Each row comes from the steps of one walk. Every step used is in the known rows, and no mark comes twice. Write the walk behind each row, first mark first.
(in the rows, 128 means zero)
Known rows:
vitever-gane: [143 163 128 124 115 124 126 112 121 133 137 165 134 146 143 186 135 130
 144 136 151 137 109 114 159 124 132 130 121 144 123 126 136 156]
bekure-gane-vitever: [154 160 136 128 104 127 128  85 113 101 149 122 128 162 160 174 135 143
 141 138 158 100  72 103 171  90  89 121 105 121 127 108 141 135]
gutu-gokog-gane-bekure-fogos: [164 149 122 117 100 116 131  71 125 133 203 114 116 164 131 219 144 143
 176 119 123  92 128 128 217 141 115 129 121  82 114 105 159 154]
fizonit-fuzov-fogos-bekure-gane: [164 154 144 133 137 137 126  90 127 108 202 145 131 168 133 171 105 162
 141 104 148 145 120 117 212 166  65 119 117 104 138 139 163 143]
fizonit-fuzov-gane: [159 190 139 127 156 138 153 127 109 123 167 168 130 179 134 187 114 147
 130 103 157 142 106 130 161 108  90 143 107 143 134 145 162 156]
tafub-nipug: [137 134 140 121 125 120 126 124 117 120 148 114 136 154 156 161 115 137
 170 120 146 114 129 104 144 115 125 147 160 126 126 134 124 131]
tafub-gane-gokog: [140 131 146 131 149 120 122 101 106 141 159 153 133 178 129 208 104 124
 157 134 129 108 108  94 180  62 117 123 134 148 107 101 136 160]
fuzov-gane-bekure-fogos: [158 172 138 124 135 135 150  77 113 151 174 144 130 166 134 173 138 169
 158 117 160 124 100 120 192 172 108 118 117  83 125 110 136 159]
rebi-gane-gokog: [150 138 129 112 121 111 124 107 107 153 164 146 127 175 122 210 122 120
 145 130 136 120 105 110 172  72 115 127 103 166 121  95 138 153]
fizonit-rebi-gane-fuzov: [193 140 110 127 104 142 144  98  91 107 166 127 111 189 128 177 136 167
 131 104 139 141  83 108 143  70  56 121  90 161 134 111 154 148]
gutu-gokog-gane-fuzov-fizonit: [161 146 141 130 121 109 154  99 108 107 175 156 109 181 127 246 134 125
 151 107 143 119 135 106 199  87  72 136 122 148 109 124 163 164]
fuzov-fizonit: [137 166 157 131 151 122 147 122 109 129 133 163 119 144 133 174 144 126
 155 114 156 146 115 107 159 123 104 136 127 143 118 133 125 142]
vitever-gane-bekure-fogos-rigeron: [184 142 142 113 117 148 137  55 145 150 165 147 112 146 126 172 102 176
 155 135 144 121  91 105 217 188 137 103 128  89 122 100 133 150]
gutu-gokog: [134 155 138 115 118 104 135 123 137 114 169 118 132 143 145 172 133 113
 161 121 130 114 120 126 166  90 128 138 123 134 119 149 147 150]
gokog-gane-panu: [136 144 113 113  99 142 122 112  91 147 171 160  95 137 124 194 123 114
 140 123 147 135 110 106 198 111  94 135 121 122 113 104 167 140]
fogos-bekure-gane: [154 137 144 131  99 132 101  95 106 123 179 132 139 165 160 169 117 128
 153 127 152 130  95 105 195 148 106 113 121 117 131 129 141 139]
rigeron-fogos: [152 139 136 139 129 145 141 116 123 121 157 133 107 130 119 134 137 122
 176 129 142 134 128 115 168 152 114 130 106 113 133 131 130 130]
gane-fuzov: [155 135 132 124 133 139 142 111 109  81 155 124 131 154 138 151 133 134
 138 111 152 115 109 101 171  98  88 127 110 141 130 129 146 149]
rebi-fizonit-fuzov: [158 188 147 138 152 147 137 130 137 112 139 145 108 191 126 204 122 149
 129 103 149 137 110 116 139 123  78 144  93 159 138 138 143 152]
fuzov-fogos: [132 149 136 120 147 121 151 110 128 120 167 143 131 111 126 138 123 130
 166 114 144 138 128 119 158 137  95 127 127 119 127 139 144 141]
fuzov-fizonit-rebi-gane-bekure-fogos: [194 166 131 135 124 134 154  69 101 163 158 143  86 191 113 200 171 200
 151 102 141 153  89 109 172 151  68 116 103 109 122  86 126 145]
fizonit-rebi-gane-fuzov-fogos: [188 137 108 127 117 133 167  82 107 114 180 138 106 166 111 166 126 177
 141  98 141 153 103 109 154 100  33 115  97 142 133 113 160 152]
fizonit-fuzov-gane-bekure-fogos: [178 190 140 129 155 147 158  84 119 128 183 147 123 191 126 188 137 189
 138 100 156 124 101 127 203 161  89 130 105  89 134 117 154 160]
fuzov-fogos-rigeron: [154 130 152 109 147 132 156  94 143 128 179 146 118 101 116 124  69 135
 171 119 137 141 114 111 180 147 106 113 138 119 124 137 150 136]
gutu-gokog-gane-bekure: [134 150 140 123  97 110 122  93  98 127 186 121 119 147 128 225 152 126
 159 125 119 113 122 116 201 108 101 135 116 118 108 115 160 164]
fuzov-gane-gokog: [146 166 149 113 147 115 142 108  99 152 167 171 133 161 125 201 124 120
 143 123 153 131 109 110 175  74 107 129 116 148 111 120 137 165]
gutu-gokog-gane: [144 150 124 117  98 106 127 113 115 131 190 136 125 151 141 217 122 103
 168 124 124 108 133 128 177  87 118 140 121 135 112 133 167 151]
tafub-gane-fuzov-fogos-bekure: [150 115 146 139 140 141 141  69 114 106 185 142 129 169 128 162  77 174
 155 117 143 145 118  85 214 167  56  96 144 121 121 112 163 167]
ganabog-nipug: [155 138 142  94 138 128 136 124 143 122 163 129 136 138 133 150 130 108
 172 110 150 132 110 119 145 100 112 132 139 140 124 127 113 138]
tafub-nipug-ganabog: [147 127 134 107 123 108 127 107 115 122 159 131 125 170 149 202 127 116
 179 137 133 129 125 109 153  97 147 159 152 146 126 136 142 125]
fogos-bekure-gane-vafum: [148 142 139 127 110 133 100  91  83  92 171 140 134 143 160 173 115 143
 160 142 168 128  90  96 214 134  85 106 121 104 131 131 137 143]
gokog-gane-rebi-fizonit: [158 169 121 132 107 140 139  95  96 139 153 161  80 166 119 245 125 134
 156 119 144 144 103  97 151  98  70 124 100 154 115 108 132 158]

Write each row's walk:
[193 133 133 106 134 147 144  88 153 131 185 131 119 139 138 127  68 138
 177 121 142 108 103 118 188 153 142 112 136  99 131 126 142 123] | bekure-fogos-rigeron
[141 191 145 114 128 127 153  94 104 125 146 147 121 151 145 167 124 156
 136 133 166 135  80 107 158 108  83 123 110 138 119 116 150 154] | fuzov-gane-vitever
[169 125 145 150  97 148 111  86 116 127 186 134 113 160 137 154 120 130
 174 134 150 139 115 105 209 188 102 108 108  91 136 125 133 130] | rigeron-fogos-bekure-gane
[165 190 135 132 145 151 153 111 124 103 142 147  84 181 116 214 135 168
 122 100 145 153  93 104 155  92  60 133  86 160 133 129 130 157] | gane-rebi-fizonit-fuzov
[171 121 143 134 101 141 112  82 101  89 184 124 139 186 156 169 116 145
 137 117 160 120  96  91 213 135  76 106 112 123 135 122 149 148] | fogos-bekure-gane-fuzov
[147 208 170 146 151 147 146 103 111 140 143 162 105 204 115 236 137 181
 116 103 159 155  92 109 164 148  51 135  86 139 131 121 145 182] | rebi-fizonit-fuzov-gane-bekure
[163 197 127 133 143 138 168  83 148 128 138 191  81 169  99 239 127 193
 126 107 152 174 111 104 167 136  50 126  93 150 128 123 134 174] | vitever-gane-rebi-fizonit-fuzov-fogos
[161 160 130 146 105 133 139  88 116 128 144 149 101 184 140 231 132 140
 150 119 160 130  76  96 155  88  78 116  93 139 126 115 111 151] | bekure-gane-rebi-fizonit
[158 164 122 126 108 135 149 108  92 176 141 174  65 171 110 199 150 163
 121 103 151 186  78 102 168 103  57 126 105 147 116  97 142 141] | fuzov-fizonit-rebi-gane-panu
[181 153 154 114 134 146 157  60 127 158 189 148 117 155 127 163  86 172
 164 119 154 124  84 113 212 181 116 102 128  81 122 111 142 154] | fuzov-gane-bekure-fogos-rigeron
[148 171 135 130 126 137 148 103 120 123 133 143  90 156 124 200 137 144
 146 116 150 149  89  95 145 100  77 121  99 154 123 120 110 156] | gane-rebi-fizonit
[170 146 119 122 115 143 126  74 102 135 187 129 116 156 128 193 144 148
 172 121 138  99 119 117 200 159 107 125 119  86 120  93 150 146] | gokog-gane-bekure-fogos
[158 129 141 126 123 117 117  99 109 128 170 144 138 170 141 205 136 106
 151 127 146  97 104 104 189  57 114 127 112 134 119 113 128 145] | bekure-gane-gokog
[149 136 145 130 114 123 121  80 122 127 194 143 136 140 142 156 109 141
 163 119 155 144 116 111 203 175  86 106 129  98 129 132 149 140] | fuzov-fogos-bekure-gane
[153 146 152 132 155 133 158 111 106  95 135 153 116 163 129 177 143 144
 136 104 163 138 113  94 176 110  73 127 119 149 122 127 133 151] | gane-fuzov-fizonit
[217 133 151 164 108 160 144  68  94 104 176 151  75 191 117 173 150 180
 149 105 157 169 105  82 218 156  25 104  97 106 130 120 129 136] | rigeron-fogos-bekure-gane-fuzov-fizonit-rebi
[186 101 145 131 127 139 160  65 136  98 194 143 127 149 129 159  63 146
 157 112 156 112 100 100 208 122  74 100 127 105 133 125 155 141] | bekure-gane-fuzov-fogos-rigeron
[185 120 160 162 117 151 140  73 109 106 170 153  98 189 124 182 132 155
 157 117 168 149 118  84 234 187  58 103 107 104 133 116 132 144] | rigeron-fogos-bekure-gane-fuzov-fizonit
[162 139 133 126  92 132 116  80  94 114 181 135 114 157 150 179 127 148
 148 123 150 146  80  93 208 115  90 102 115 118 124 123 127 142] | fogos-bekure-gane-rebi
[194 162 143 162 107 168 136  70 130 116 175 147  65 209 110 219 121 182
 141 113 151 164 100  91 213 169  45 108  74 117 142 119 128 148] | rigeron-fogos-bekure-gane-rebi-fizonit-fuzov
[191 128 137 113 114 155 133  58 116 145 201 132 103 145 119 182  89 153
 175 127 130 105 104 108 222 169 115 110 133  82 118  95 154 138] | gokog-gane-bekure-fogos-rigeron
[152 168 126 112 107 134 129  91  92 111 159 133 109 142 139 191 128 137
 148 139 144 115  98 101 167  98  81 130 111 140 115 102 162 139] | gokog-gane-vitever
[131 147 114 109  86 118 128 108 115 146 187 145  94 146 127 216 121 109
 145 122 134 125 120 117 214  91 102 138 124 120 106 116 176 151] | gutu-gokog-gane-panu
[133 146 139 129 111 124 124  99  93 144 153 124 125 164 127 192 147 152
 142 126 139 131  90 111 166 135 102 122 101 136 128  95 140 155] | rebi-gane-bekure
[187 159 143 135 148 142 163 107  92  93 142 150  95 166 123 167 164 168
 130  92 151 157  98  93 160  76  41 128 110 150 120 130 131 144] | gane-fuzov-fizonit-rebi
[200 190 166 131 155 166 163  63 150 155 177 157  92 211 111 215  75 204
 138 103 159 136  85 114 199 193  74 113 102 102 134 112 148 168] | rebi-fizonit-fuzov-gane-bekure-fogos-rigeron
[178 160 140 122 134 116 144 101  88 166 151 169  90 187 106 228 154 150
 135 109 133 162  98  99 156  53  72 130 102 175 109  98 126 151] | fuzov-fizonit-rebi-gane-gokog
[178 208 150 141 153 155 158  80 136 145 162 155 102 223 118 227 128 199
 135  98 164 133  99 120 178 184  67 128  89 102 135 111 143 174] | rebi-fizonit-fuzov-gane-bekure-fogos
[158 209 152 140 154 143 152 122 127 140 147 176 111 208 126 229 106 159
 128 102 166 151 103 121 141 127  69 142  92 157 135 138 150 171] | rebi-fizonit-fuzov-gane
[166 171 156 147 132 142 127  83 145 122 183 154 112 198 126 212  97 171
 138 103 157 153 116 109 192 186  44 118 101 118 140 133 153 156] | rebi-fizonit-fuzov-fogos-bekure-gane
[162 157 129 129 100 133 126  93  78 139 160 123 103 166 120 185 166 176
 137 116 125 153  77 110 150 104  69 121  90 136 125  99 138 150] | fizonit-rebi-gane-bekure
[173 121 130 141 114 136 134  96 105  83 165 130 143 183 155 179 127 131
 141 114 163  95  94 105 180  86  89 120 105 125 135 122 143 146] | bekure-gane-fuzov
